Every row comes from one small tree of marks. The marks that hang from a mark follow it in brackets, in alphabetical order. Every link used is in the known rows. Which tree was each row made from?
Known rows:
kaziru[zesev[zeru[bizol mori[sidi]]]]: [-3.34 -1.14  0.49  0.26 -0.56  0.90  0.25 -0.33 -2.00 -0.84  0.72 -0.32
  0.49  1.27  3.79 -0.20  1.17 -0.74  1.89  0.82  2.82  0.63 -0.68 -0.36
  0.58  1.80]
dubabub[sidi[bizol[kaziru[zesev[zeru]]] mori]]: [-1.76 -0.97 -4.17  0.81 -1.12  3.66  1.59  1.60 -2.08 -0.40 -1.21 -0.29
  0.39  0.32  1.70 -0.94 -0.06 -1.02  1.28  1.00  1.62 -3.12 -0.21 -0.60
 -0.03  0.91]
dubabub[sidi[bizol mori]]: [ 0.20 -1.08 -5.30  0.08 -0.63  2.78  1.28  0.55 -1.81 -1.44 -1.00 -0.31
  0.01  0.55  0.47 -0.82  0.14 -1.29  0.33  0.31  0.48 -3.40 -0.69 -0.21
 -0.05 -2.12]
sidi[bizol[kaziru[zesev]] mori]: [-0.93 -1.86 -5.30  0.81 -2.40 -0.78  2.54  1.92 -2.78 -0.98 -0.70 -0.88
 -0.40  1.28  3.98 -0.29 -0.45  0.06 -1.58  2.01  3.19 -0.88 -0.21 -0.01
  0.13 -0.87]
kaziru[zesev[zeru[mori]]]: [-3.23 -0.33  2.05  0.15 -0.77  1.12 -0.27  0.70 -0.10  0.94  1.05 -0.44
  0.59  0.54  2.74 -0.01  1.30 -0.21  1.56  0.15  2.66  1.19 -0.53 -0.06
  0.48  3.38]
kaziru[zesev[zeru[bizol mori]]]: [-3.76 -1.47  1.08 -0.13 -0.66  0.84  0.19  0.37 -0.80  0.21  1.12 -0.62
  0.59  1.04  3.83 -0.11  1.64 -0.10  0.73  0.61  3.55  0.65 -0.86  0.05
  0.61  1.88]
sekabez[mape[sidi[bizol[kaziru[zesev[zeru]]] mori]]]: [-1.55 -1.34 -1.73 -0.01 -2.21  0.70  1.67  0.61 -2.89 -2.77 -1.13  0.41
  0.25 -0.01  1.84 -1.54 -0.29 -2.27  1.08  1.66  2.25  1.25 -0.52 -1.31
  0.48  2.07]
dobarak[gitamif[sekabez]]: [ 1.63 -0.99 -1.95 -0.46 -0.39 -1.40 -0.62 -0.58 -1.37  0.09 -0.70  1.26
  0.01 -0.89  1.51 -1.25 -0.27  0.20 -3.63  1.46 -0.23  2.43  1.10 -0.23
 -0.03 -0.08]
gitamif[dobarak]: [ 0.14 -0.90  0.07 -1.38 -0.25  0.16 -0.18  0.43  0.22 -0.32 -0.19  1.26
 -1.24  0.15 -0.90 -0.10  1.88 -0.16 -1.12  0.38 -1.06 -0.59  0.88 -0.29
 -0.44  0.55]
sidi[bizol[kaziru] mori]: [-0.76 -1.59 -6.17  0.62 -2.12  0.08  2.12  1.79 -2.60 -1.10 -1.50 -0.67
 -0.83  0.98  2.98 -0.44 -0.68 -0.26 -2.00  2.63  2.55 -1.44 -0.20 -0.30
  0.00 -1.42]
zesev[zeru[mori[sidi[bizol[kaziru]]]]]: [-3.02 -0.25 -1.63  0.62 -0.81  3.09 -0.36  0.55 -2.96 -1.09 -1.50  0.05
 -0.12  0.60  1.62 -0.64  0.29 -1.58  2.44  2.64  2.21 -0.52  0.10 -1.26
  0.27  3.15]
mori[sidi[bizol[kaziru[zesev]]]]: [-0.01 -0.55 -3.29  1.30 -0.77 -0.92  1.33 -0.31 -4.97 -2.44 -1.23  0.31
  0.64  0.91  1.71 -0.25 -0.80 -0.50  1.15  1.37  0.22 -0.42  0.96 -0.64
  0.01  0.65]
gigil[dubabub mape[sidi[bizol[kaziru] mori]]]: [-0.73 -1.25 -4.49  0.70 -1.91  0.99  0.31  0.54 -1.35 -5.68 -0.78  2.00
 -0.96  0.89  3.34  0.37 -1.03 -0.28 -2.93  2.03  2.06 -3.33 -1.07 -1.81
  0.56  0.98]
gigil[mape[sidi[bizol]]]: [-1.11 -0.33 -2.56 -0.03 -1.18  0.41  0.01 -0.68 -2.02 -3.84 -0.36  0.48
  0.77  0.28  1.48  0.26 -0.16  0.01 -1.23  0.77 -0.01 -0.58 -0.28 -1.04
  0.42  1.76]
mori[sidi[bizol]]: [ 0.75 -0.22 -3.75  0.52 -0.54 -0.72  0.71 -1.27 -4.25 -2.82 -1.07  0.31
  0.58  0.78 -0.02 -0.59 -0.42 -0.84  1.14  0.90 -1.06 -0.14  0.54 -0.57
 -0.08 -0.76]
zeru[mori]: [-1.03 -0.86 -1.35 -0.01  0.10  1.37 -0.73  0.60 -0.62 -0.88 -0.10 -0.05
 -1.27  0.94  2.67  0.37  0.85 -1.06 -0.15  0.84  2.92 -1.00 -0.74  0.03
  0.50 -0.27]
bizol[kaziru]: [-0.60 -0.16 -0.72  0.97  0.08  0.58  0.35  1.22 -0.84  0.18 -1.24  0.33
 -0.58 -0.16  1.03  0.24 -0.98  0.07 -0.17  1.47  1.18 -1.24  0.78 -0.47
 -0.02  1.36]
dubabub[sidi[bizol[kaziru[zesev]] mori]]: [-0.60 -1.35 -5.37  0.87 -0.80  2.51  1.86  1.43 -2.54 -1.08 -1.14 -0.20
  0.04  0.64  2.24 -0.51 -0.24 -1.02  0.34  0.78  1.71 -3.65 -0.22 -0.26
  0.04 -0.91]
mape[sidi[bizol[kaziru[zesev]] mori]]: [-0.81 -1.62 -4.44  0.40 -3.06 -0.33  2.01 -0.02 -3.59 -3.29 -1.41 -0.76
 -0.39  1.40 -0.57 -0.10 -1.09 -0.96  0.11  1.99  3.08 -1.94 -0.27 -0.63
  0.07 -0.59]
mori[sidi[bizol[kaziru]]]: [ 0.27 -0.36 -4.16  1.08 -0.51 -0.22  1.04 -0.47 -4.94 -2.69 -1.80  0.42
  0.20  0.67  0.78 -0.50 -0.96 -0.76  1.10  1.83 -0.29 -0.88  1.05 -0.91
 -0.10  0.03]
mape[sidi[bizol[kaziru[zesev[zeru]]] mori]]: [-2.13 -1.31 -3.50  0.27 -3.42  0.77  1.75  0.06 -3.27 -2.73 -1.51 -0.73
  0.05  1.12 -1.09 -0.50 -0.95 -0.99  1.11  2.30  3.03 -1.47 -0.26 -0.97
  0.00  1.27]
gitamif[dobarak sekabez[mape[sidi[bizol mori]]]]: [ 1.88 -2.80 -0.60 -2.63 -1.70  1.11  0.39  0.60 -3.18 -2.64 -1.63  3.17
 -1.66  0.28 -1.87 -1.67  2.27 -2.10 -3.27  1.87  1.02  0.11  0.41 -1.29
 -0.43 -0.01]
mori[sidi]: [ 0.87  0.64 -0.78  0.69  0.28 -0.14 -0.03 -1.45 -2.58 -2.38 -0.89  0.66
 -0.41  0.39 -0.31 -0.16 -0.75 -1.11  2.03  0.18 -1.18  0.01  0.38 -0.76
 -0.04 -0.28]
kaziru[zesev[zeru]]: [-2.46  0.11  3.08  0.18 -0.89  0.54  0.04  0.26  0.29  1.51  1.12 -0.41
  1.42 -0.11  1.06 -0.26  0.69  0.38  1.74 -0.46  0.82  1.85 -0.10 -0.09
  0.15  3.51]
zeru[bizol[kaziru[zesev]] mori[sidi]]: [-2.26 -2.35 -3.11  1.07  0.29  0.37  0.75  0.17 -4.61 -3.31 -0.83  0.37
 -1.64  2.23  6.23  0.46  0.14 -1.40  0.26  2.42  5.11 -2.25 -0.44 -0.52
  0.82 -0.99]

Write each row's tree:
[ 1.98 -1.43 -2.83 -0.73 -1.10 -1.09  0.02 -0.74 -2.07 -2.28 -1.37  1.75
 -0.68 -0.89  2.20 -1.83 -0.58 -1.56 -3.07  1.73  0.55  3.15  0.28 -0.88
  0.27 -0.41] | dobarak[gitamif[sekabez[mape[sidi[mori]]]]]
[-4.46 -1.42 -0.52  0.05 -0.35  3.17 -0.18  1.16 -1.16 -0.10 -0.87 -0.14
 -0.68  0.74  3.38 -0.48  0.79 -0.82  0.64  3.00  3.92 -1.25 -0.51 -0.88
  0.49  2.24] | zesev[zeru[bizol[kaziru] mori]]
[-0.08 -0.06 -1.10  0.63  1.23  3.15 -1.28  0.60  1.20 -2.98  0.46  2.73
 -0.08 -0.40  3.68  0.42  0.09 -0.04 -1.49 -0.55 -0.87 -3.67 -0.92 -1.36
  0.55  1.75] | gigil[dubabub[sidi] mape]
[-3.22 -0.45  1.05  1.13 -0.56  1.65  0.14  1.74 -0.93  0.89 -0.35 -0.04
 -0.02  0.25  3.42  0.09  0.06 -0.10  1.33  1.48  3.31 -0.31  0.34 -0.50
  0.34  4.15] | bizol[kaziru[zesev[zeru[mori]]]]
[-0.60 -1.38 -5.20  0.19 -2.83  0.32  1.74 -0.14 -3.52 -3.62 -2.15 -0.57
 -0.70  1.24 -1.44 -0.31 -1.34 -1.23 -0.11  2.38  2.59 -2.51 -0.21 -0.86
 -0.09 -0.91] | mape[sidi[bizol[kaziru] mori]]
[ 2.19 -1.93  2.22 -2.38  0.12  1.23 -0.44  1.14 -1.23 -0.24 -0.81  3.57
 -1.32 -0.56 -0.54 -1.40  2.69 -1.29 -3.20  0.91 -0.20  1.19  0.88 -0.88
 -0.42  1.17] | gitamif[dobarak sekabez[mape]]
[-2.88 -0.65 -0.19  0.39 -1.26  0.84  0.26  0.11 -2.58 -0.45  0.49 -0.40
  1.05  1.00  2.94 -0.38  1.10 -0.64  2.16  0.74  2.12  1.11 -0.24 -0.35
  0.48  2.85] | kaziru[zesev[zeru[mori[sidi[bizol]]]]]
[-2.76 -2.89 -2.41  0.45  0.08  0.48  0.72  1.28 -2.63 -1.38 -0.07 -0.26
 -1.31  1.90  6.35  0.51  0.77 -0.48 -1.39  2.30  5.83 -2.25 -0.73  0.15
  0.84 -0.85] | zeru[bizol[kaziru[zesev]] mori]
[ 1.88 -1.17 -1.90 -0.86 -0.65 -1.29 -0.47 -1.00 -2.30 -1.80 -1.20  1.97
  0.19 -1.23  1.29 -1.82 -0.32 -1.19 -2.74  1.52 -0.31  3.30  0.82 -0.79
  0.22  0.53] | dobarak[gitamif[sekabez[mape[sidi]]]]
[-2.01 -2.06 -3.80  0.88  0.58  1.05  0.36  0.06 -4.39 -3.64 -1.61  0.51
 -2.01  1.97  5.07  0.21 -0.10 -1.72 -0.02  3.03  4.30 -3.01 -0.37 -0.75
  0.67 -1.62] | zeru[bizol[kaziru] mori[sidi]]
[ 1.84 -1.77 -3.63 -1.00 -1.20 -1.63 -0.03 -0.76 -3.48 -2.02 -1.22  1.72
  0.73 -0.97  1.70 -2.15 -0.23 -1.10 -3.36  1.94 -0.27  3.09  0.92 -0.70
  0.22  0.33] | dobarak[gitamif[sekabez[mape[sidi[bizol]]]]]
[-2.39 -1.53 -4.15  0.76 -2.75  0.40  2.22  2.01 -2.35 -0.43 -0.80 -0.92
  0.04  0.95  3.52 -0.67 -0.25 -0.01 -0.86  2.38  3.16 -0.27 -0.20 -0.38
  0.08  0.68] | sidi[bizol[kaziru[zesev[zeru]]] mori]
[ 1.75 -2.91 -0.98 -2.09 -1.68  1.38  0.64  1.18 -3.53 -2.48 -2.32  3.27
 -1.88  0.22 -1.32 -1.61  1.79 -2.12 -3.26  2.68  1.66 -0.53  0.80 -1.53
 -0.49  0.81] | gitamif[dobarak sekabez[mape[sidi[bizol[kaziru] mori]]]]
[-1.25 -0.23 -2.46  1.19 -1.04  0.12  1.04 -0.30 -4.63 -1.83 -1.21  0.19
  1.05  0.53  1.11 -0.71 -0.66 -0.54  2.12  1.76  0.14  0.08  1.00 -1.01
 -0.01  2.30] | mori[sidi[bizol[kaziru[zesev[zeru]]]]]
[ 2.06 -1.12 -1.66 -0.66 -0.02 -1.44 -0.52 -0.27 -1.58 -0.44 -0.70  1.92
  0.15 -1.43  3.13 -1.95 -0.01 -0.77 -3.44  1.30 -0.51  3.82  0.83 -0.54
  0.29  0.41] | dobarak[gitamif[sekabez[mape]]]
[-3.59 -0.79  0.48  0.08 -0.47  2.09  0.25  0.62 -0.63  0.55 -0.80 -0.12
  0.44  0.00  1.12 -0.77  0.01 -0.13  0.63  2.19  1.77 -0.59  0.10 -0.83
  0.09  2.44] | zesev[zeru[bizol[kaziru]]]
[-0.15 -1.02 -4.71  0.56 -0.12  2.98 -0.10  1.10  0.07 -3.96  0.12  2.13
 -0.30  0.32  4.97  0.00  0.21 -0.30 -2.60  0.36  0.19 -3.93 -1.43 -1.27
  0.60  0.09] | gigil[dubabub[sidi[bizol mori]] mape]
[ 1.58 -2.01 -4.91 -0.33 -1.72 -1.17  0.66  0.11 -3.67 -2.44 -2.10  1.72
 -0.40 -0.71  2.86 -2.05 -0.89 -1.39 -3.60  3.02  1.29  2.33  0.79 -1.07
  0.22 -0.16] | dobarak[gitamif[sekabez[mape[sidi[bizol[kaziru] mori]]]]]
[-3.93 -1.02 -0.98  0.54 -0.14  2.95 -0.16  0.17 -2.70 -1.76 -1.35  0.24
 -0.77  0.99  3.04 -0.56  0.38 -1.57  1.76  2.99  3.22 -1.28 -0.33 -1.32
  0.47  2.10] | zesev[zeru[bizol[kaziru] mori[sidi]]]
[-0.39 -0.58 -1.94  0.37 -1.18  1.10 -0.57 -0.34  0.60 -5.32  0.03  2.19
 -1.30  0.62  2.56  0.72 -0.80 -0.48 -2.06  0.72  1.33 -2.53 -1.55 -1.76
  0.63  0.73] | gigil[dubabub mape[sidi[mori]]]
[-1.16 -1.51 -3.83  0.83 -2.10  0.36  0.61  0.56 -1.41 -5.47 -0.10  1.85
 -0.43  1.08  4.15  0.55 -0.76  0.02 -2.68  1.65  2.39 -2.86 -1.12 -1.58
  0.68  1.51] | gigil[dubabub mape[sidi[bizol[kaziru[zesev]] mori]]]
[-0.49 -1.03 -5.09  1.12 -0.02  3.24  0.14  1.73 -0.41 -3.73 -0.52  2.31
 -0.67  0.25  5.50  0.10 -0.29 -0.31 -2.58  1.19  0.82 -4.60 -1.04 -1.55
  0.59  0.94] | gigil[dubabub[sidi[bizol[kaziru] mori]] mape]
[-2.80 -1.55 -2.84  0.55 -1.60  0.76  1.03  1.85 -3.14  0.13 -0.44 -0.61
  0.93  0.78  3.21 -0.39  0.65  0.07 -0.09  2.31  3.05 -0.62  0.39 -0.21
  0.32  2.57] | sidi[bizol[kaziru[zesev[zeru[mori]]]]]
[-2.69 -0.12 -1.31  0.11 -0.87  2.88 -0.57 -0.15 -2.53 -1.29 -0.80 -0.09
  0.18  0.66  1.42 -0.80  0.81 -1.60  2.48  1.87  1.53  0.24 -0.24 -0.99
  0.28  2.60] | zesev[zeru[mori[sidi[bizol]]]]
[-1.03 -1.30 -2.44  0.77 -1.47  0.14 -0.04  0.29 -1.77 -4.91  0.07  2.07
  0.45  0.66  3.40  0.56 -0.46  0.45 -2.45  1.33  1.39 -2.59 -0.51 -1.52
  0.66  2.76] | gigil[dubabub mape[sidi[bizol[kaziru[zesev]]]]]
[-0.08 -0.39 -2.49  0.74  0.62  3.38 -0.68  0.85  1.46 -3.55  0.24  2.47
 -1.05  0.05  4.63  0.35 -0.12 -0.53 -1.96 -0.27  0.14 -3.82 -1.53 -1.43
  0.60  0.40] | gigil[dubabub[sidi[mori]] mape]
[ 1.52 -1.83 -3.94 -0.46 -1.10 -1.26  0.20 -0.13 -3.94 -1.83 -1.80  1.88
  0.39 -1.04  2.08 -2.02 -0.69 -1.05 -3.43  2.72  0.51  2.41  1.31 -0.99
  0.24  0.97] | dobarak[gitamif[sekabez[mape[sidi[bizol[kaziru]]]]]]
[-2.55 -0.13  0.59  1.47 -0.46  1.59  0.25  1.02 -2.30 -0.28 -0.85  0.40
 -0.27  0.46  2.89  0.05 -0.25 -0.70  2.35  1.67  2.75 -0.24  0.55 -0.92
  0.32  3.91] | bizol[kaziru[zesev[zeru[mori[sidi]]]]]
[-2.44 -0.16  1.86  1.08 -0.62  0.91  0.59  1.39 -0.66  1.35 -0.36 -0.08
  0.65 -0.23  1.95 -0.07 -0.41  0.38  1.26  1.23  1.96  0.18  0.77 -0.52
  0.09  4.23] | bizol[kaziru[zesev[zeru]]]
[-0.38 -1.24 -4.32  0.15 -1.89  0.62  0.01 -0.11 -0.87 -5.66 -0.11  1.80
 -0.66  0.95  2.76  0.34 -0.54 -0.35 -2.78  1.42  1.27 -2.69 -1.51 -1.55
  0.61  0.35] | gigil[dubabub mape[sidi[bizol mori]]]
[-0.41 -0.87 -3.70  1.04  0.54  3.14 -0.50  1.41 -0.66 -3.24 -0.28  2.57
  0.37 -0.11  4.51  0.16 -0.07  0.12 -2.29  0.87 -0.14 -4.40 -0.43 -1.43
  0.50  2.03] | gigil[dubabub[sidi[bizol[kaziru]]] mape]
